What can hang from each mark
U: W
W: B Y
B: Y
M: E T
Y: B L W
T: E Y
L: T

Every row comes from one small tree of marks. The marks that hang from a mark follow it in brackets, in alphabetical order. Every link used is in the known rows. Which tree was each row made from?
Known rows
M{E T}: [-1.17 2.94 -0.09 -0.89 0.55 -1.28 -1.91 0.66 3.00 0.24 -1.13 -0.15 -0.34 -1.03 2.74 1.25 1.01 -1.35 -0.01 1.36 0.71 4.93]
U{W{B Y{L{T}}}}: [-1.05 -0.48 -0.04 -1.31 -1.76 4.56 -0.78 2.37 -3.96 -4.62 -1.66 2.21 -0.37 0.34 -1.11 1.70 5.23 -0.21 -2.50 0.23 -0.14 2.60]
U{W{B Y{L}}}: [-0.37 -0.47 0.56 -0.78 -0.69 4.64 -1.13 1.75 -4.89 -3.13 -1.46 1.93 0.48 -0.36 -1.34 0.56 3.23 -0.45 -2.17 1.24 1.48 1.15]
W{Y{L{T}}}: [-0.53 1.85 0.30 -1.49 -3.06 2.75 -0.56 2.18 -0.78 -3.24 -1.64 1.53 0.55 1.00 -0.36 0.83 3.72 -0.07 -2.88 1.57 -1.71 2.70]
T{E}: [-0.48 1.25 0.30 -0.60 1.20 0.36 -0.74 0.08 2.14 0.07 -1.71 0.81 0.53 0.89 2.40 1.68 1.88 -0.30 -1.08 0.11 0.80 1.80]
B{Y{L{T{E}} W}}: [-0.65 2.12 1.91 -3.68 -2.46 3.43 0.07 0.60 -0.53 -3.11 -1.92 2.76 1.66 0.08 1.72 3.01 3.65 0.02 -3.00 3.31 -0.52 4.08]
L{T{E Y}}: [-0.78 2.53 -0.62 -0.89 -1.80 0.02 0.74 1.05 2.94 -0.85 -2.38 1.69 -0.10 0.62 2.24 2.74 3.89 -1.20 -0.56 -0.45 -0.47 2.27]
Y{L{T}}: [-0.85 2.64 -0.40 -1.55 -1.72 1.65 -0.41 2.39 1.30 -1.92 -1.71 0.48 0.40 1.13 0.59 1.01 3.56 -0.51 -2.43 1.69 -1.60 1.80]
W{B Y{L}}: [0.33 1.15 1.22 -1.20 -0.84 4.04 -0.64 1.41 -3.34 -3.25 -1.50 0.64 0.71 0.01 -1.70 0.14 2.04 -0.22 -2.78 1.68 0.48 2.02]
L{T{E Y{W}}}: [-0.25 3.02 0.05 -1.78 -1.54 0.79 0.85 -0.21 1.51 -0.26 -2.13 2.79 0.52 -0.79 2.03 2.61 3.00 -1.30 -1.26 -0.35 0.69 1.37]
U{W{B Y}}: [0.37 -1.29 0.39 -0.08 0.52 3.29 -1.17 0.20 -4.38 -2.35 -1.18 1.83 0.15 -0.55 -0.67 0.13 2.90 -0.58 -1.65 -1.23 2.03 1.19]
M{T}: [-0.28 2.36 -0.43 -0.40 0.08 -0.73 -1.87 0.53 1.93 0.66 -1.50 0.26 0.32 -0.84 1.07 0.11 1.01 -1.27 -1.13 0.72 1.21 2.76]
M{T{Y}}: [-0.08 3.90 -0.98 -0.21 -1.92 -1.08 -0.75 1.06 1.95 0.88 -1.97 0.70 0.51 -1.67 0.63 -0.18 0.83 -2.62 -0.29 0.92 1.50 1.81]
Y{B L{T{E}} W}: [-1.19 4.17 1.22 -4.27 -0.61 3.70 0.38 0.24 -0.96 -1.21 -1.94 2.84 1.38 -0.64 1.36 3.12 2.95 -1.33 -3.55 1.54 -0.08 3.64]
T{E Y{B L W}}: [-0.52 5.68 1.33 -3.45 -1.30 3.38 1.28 -0.05 -1.86 0.31 -2.50 3.09 2.40 -2.17 0.97 1.78 0.62 -2.82 -2.27 2.87 1.94 1.21]
L{T}: [-0.03 1.67 -0.59 -0.82 -0.32 0.26 -0.44 0.94 1.59 -1.10 -1.63 0.34 0.01 0.99 1.16 0.88 3.14 -0.69 -1.70 -0.66 -0.97 1.63]
Y{B L W}: [0.45 4.55 1.53 -3.37 -0.13 3.80 0.12 -0.24 -3.34 0.03 -1.64 1.65 2.34 -1.80 -0.13 -0.16 0.10 -2.33 -3.32 2.79 1.32 0.90]
U{W{Y{B L}}}: [-0.74 1.76 0.82 -2.01 -1.36 4.46 -0.76 1.12 -5.31 -1.78 -1.79 3.01 1.50 -0.72 -0.48 0.02 2.10 -2.12 -2.57 1.59 1.29 1.63]
U{W{B}}: [0.29 -0.56 -0.33 -0.07 1.60 2.14 -1.12 0.46 -2.61 -1.03 -1.38 0.68 0.12 -0.45 0.22 0.48 2.56 -1.00 -1.16 -1.04 2.06 0.34]
B{Y{L W}}: [0.86 2.46 2.24 -2.96 -2.18 3.27 -0.31 0.11 -2.92 -1.65 -1.60 1.60 2.74 -1.00 -0.02 -0.32 0.89 -0.92 -3.10 4.34 0.64 1.10]
M{E T{Y}}: [-1.18 4.22 -0.54 -0.83 -1.31 -1.60 -0.75 1.08 2.86 0.83 -1.98 0.40 -0.12 -1.94 2.34 1.06 0.84 -2.57 0.72 1.40 1.00 3.84]

Write each row's tree
[-0.45 3.99 1.01 -2.09 -1.72 2.42 0.82 0.62 0.39 0.22 -2.39 2.67 1.90 -1.33 1.19 1.79 1.20 -1.51 -1.43 3.01 1.65 0.03] -> T{E Y{L W}}
[-0.27 4.32 0.58 -1.89 -0.46 1.06 1.05 -0.16 -0.11 0.53 -2.53 1.88 1.42 -0.82 1.67 1.49 1.37 -2.78 -1.11 0.05 1.33 1.96] -> T{E Y{B}}
[-1.62 2.18 -0.10 -1.92 -1.13 1.61 -0.34 2.15 2.64 -1.84 -2.10 1.28 0.00 1.89 1.93 3.42 4.44 0.11 -2.08 1.67 -1.50 3.10] -> Y{L{T{E}}}
[-1.26 1.83 0.19 -2.52 -2.34 4.36 -0.34 1.82 -4.49 -3.11 -1.75 3.19 0.59 -0.35 -0.17 1.08 4.21 -1.88 -3.02 0.67 -0.29 3.10] -> U{W{Y{B L{T}}}}
[-1.87 5.14 -0.50 -1.35 -2.56 -0.41 -0.70 2.56 2.53 -0.08 -2.15 0.65 0.15 -1.80 1.87 1.39 1.10 -2.52 0.02 3.91 0.51 3.97] -> M{E T{Y{L}}}
[-1.73 3.81 0.42 -3.18 -0.82 2.70 0.27 1.38 0.57 -2.02 -2.24 1.82 0.62 0.86 1.78 3.22 3.81 -1.12 -2.75 1.27 -1.10 4.27] -> Y{B L{T{E}}}
[-1.28 0.77 1.08 -1.97 -1.35 3.76 -0.24 1.82 -1.12 -4.55 -1.81 1.89 -0.36 1.26 -0.03 3.74 5.11 0.90 -2.75 0.64 -0.64 4.76] -> W{B Y{L{T{E}}}}
[0.87 5.07 0.32 -3.00 -1.78 2.07 1.36 -0.46 -2.08 -0.10 -2.11 2.57 1.51 -2.37 0.21 0.57 1.73 -3.32 -2.42 -0.23 0.73 1.23] -> L{T{Y{B W}}}
[-1.23 5.51 0.47 -2.31 -2.39 0.72 -0.51 1.42 1.07 0.36 -1.91 1.81 0.81 -3.21 1.42 1.28 0.17 -2.53 -0.44 4.16 1.60 3.19] -> M{E T{Y{L W}}}
[0.48 5.98 0.39 -2.62 -1.23 1.00 -0.16 -0.78 -1.45 1.55 -2.13 2.25 1.81 -4.28 0.24 -0.32 -0.50 -3.98 -1.60 1.03 2.83 2.12] -> M{T{Y{B W}}}
[-0.75 0.10 0.26 -0.56 -1.78 3.37 -1.35 1.78 -3.13 -1.82 -1.63 2.49 0.94 0.18 -0.23 -0.12 2.65 -0.64 -1.68 1.89 0.92 0.52] -> U{W{Y{L}}}
[0.18 0.98 0.62 -1.32 -0.11 3.11 -0.77 -0.37 -5.03 -1.05 -1.49 2.83 1.27 -0.96 0.10 -0.37 1.93 -2.22 -2.03 -0.79 1.78 1.56] -> U{W{Y{B}}}
[-0.83 -0.27 0.39 -2.26 -2.10 4.23 -0.42 2.35 -3.75 -4.71 -1.72 1.45 0.64 0.12 -0.32 1.74 5.22 -0.70 -2.76 2.01 -0.45 3.41] -> U{W{B{Y{L{T}}}}}
[0.47 4.71 1.31 -2.74 -0.11 2.13 1.15 -1.40 -1.48 1.09 -2.20 2.89 2.03 -2.35 1.54 1.35 0.51 -3.03 -1.44 0.46 2.44 1.17] -> T{E Y{B W}}
[-0.11 4.74 0.86 -3.81 -1.11 3.64 0.24 0.40 -2.31 -1.26 -1.83 2.07 1.54 -1.23 0.08 0.99 2.18 -2.14 -3.67 1.81 -0.23 2.22] -> Y{B L{T} W}
[1.10 3.05 0.14 -1.68 -1.31 2.31 1.06 0.02 -1.63 -1.59 -1.73 1.50 0.46 -1.98 -0.53 1.02 2.69 -1.74 -2.01 -0.77 0.97 0.89] -> L{T{Y{W{B}}}}
[-0.45 1.89 0.70 -2.44 -3.37 2.40 -0.12 2.12 -0.59 -3.51 -1.90 0.84 1.28 1.00 0.55 0.76 3.77 -0.49 -2.80 2.96 -1.96 3.45] -> B{Y{L{T}}}
[-0.21 1.50 0.99 -2.81 -2.30 3.49 0.05 1.92 -2.20 -4.85 -1.99 0.23 0.81 0.58 -0.71 1.44 4.17 -0.34 -3.25 2.36 -1.42 4.11] -> W{B{Y{L{T}}}}
[-1.16 3.51 -0.67 -0.49 -1.18 -1.05 -0.61 0.76 3.57 0.93 -2.33 1.53 0.17 -1.30 2.03 1.96 1.61 -1.86 -0.02 0.71 1.75 3.23] -> M{T{E Y}}
[0.41 1.41 1.60 -2.13 -1.22 3.64 -0.33 1.23 -2.93 -3.47 -1.60 -0.12 1.70 -0.20 -0.93 0.32 2.05 -0.76 -2.75 3.26 0.25 2.66] -> W{B{Y{L}}}
[-0.83 2.02 0.99 -2.95 0.01 3.88 -0.05 0.83 -0.48 -2.79 -1.73 1.89 0.21 -0.39 0.70 3.80 3.90 0.29 -2.89 1.36 0.26 3.12] -> Y{L{T{E}} W{B}}
[-1.65 3.00 1.33 -3.30 -1.85 3.70 0.11 1.29 -1.58 -3.31 -2.16 2.82 0.65 0.53 0.88 2.95 4.14 -0.76 -3.19 1.12 -1.05 5.28] -> W{Y{B L{T{E}}}}
[-0.11 4.72 0.59 -3.31 -1.04 2.03 1.46 -0.73 -0.75 -0.13 -2.29 3.27 1.08 -1.81 1.67 2.53 2.50 -2.68 -1.98 -0.41 0.85 2.61] -> L{T{E Y{B W}}}
[-1.30 1.10 1.50 -2.84 -1.62 3.50 0.02 1.75 -0.87 -4.77 -1.98 1.14 0.47 0.99 0.76 3.57 4.97 0.25 -2.85 2.24 -1.03 5.61] -> W{B{Y{L{T{E}}}}}
[-0.33 4.62 0.16 -1.72 -1.08 -0.60 -0.63 -0.02 1.32 1.35 -1.65 1.56 0.42 -3.32 2.09 0.97 0.10 -2.58 0.05 1.87 2.11 3.18] -> M{E T{Y{W}}}
[-1.89 6.81 0.05 -2.75 -2.19 0.72 -0.04 2.04 0.55 -0.12 -2.33 1.00 0.70 -2.64 1.50 1.25 0.67 -3.78 -0.79 3.47 0.79 5.28] -> M{E T{Y{B L}}}
[0.54 -1.16 0.81 -0.93 0.14 3.00 -0.94 0.24 -4.34 -2.62 -1.26 1.06 1.02 -0.49 0.16 0.25 2.89 -1.06 -1.60 0.40 1.78 1.93] -> U{W{B{Y}}}
[-1.07 5.93 -0.08 -2.16 -0.91 -0.59 -0.16 0.31 0.81 0.75 -2.15 1.02 0.27 -2.87 1.98 0.82 0.27 -3.92 -0.13 1.11 1.27 5.19] -> M{E T{Y{B}}}
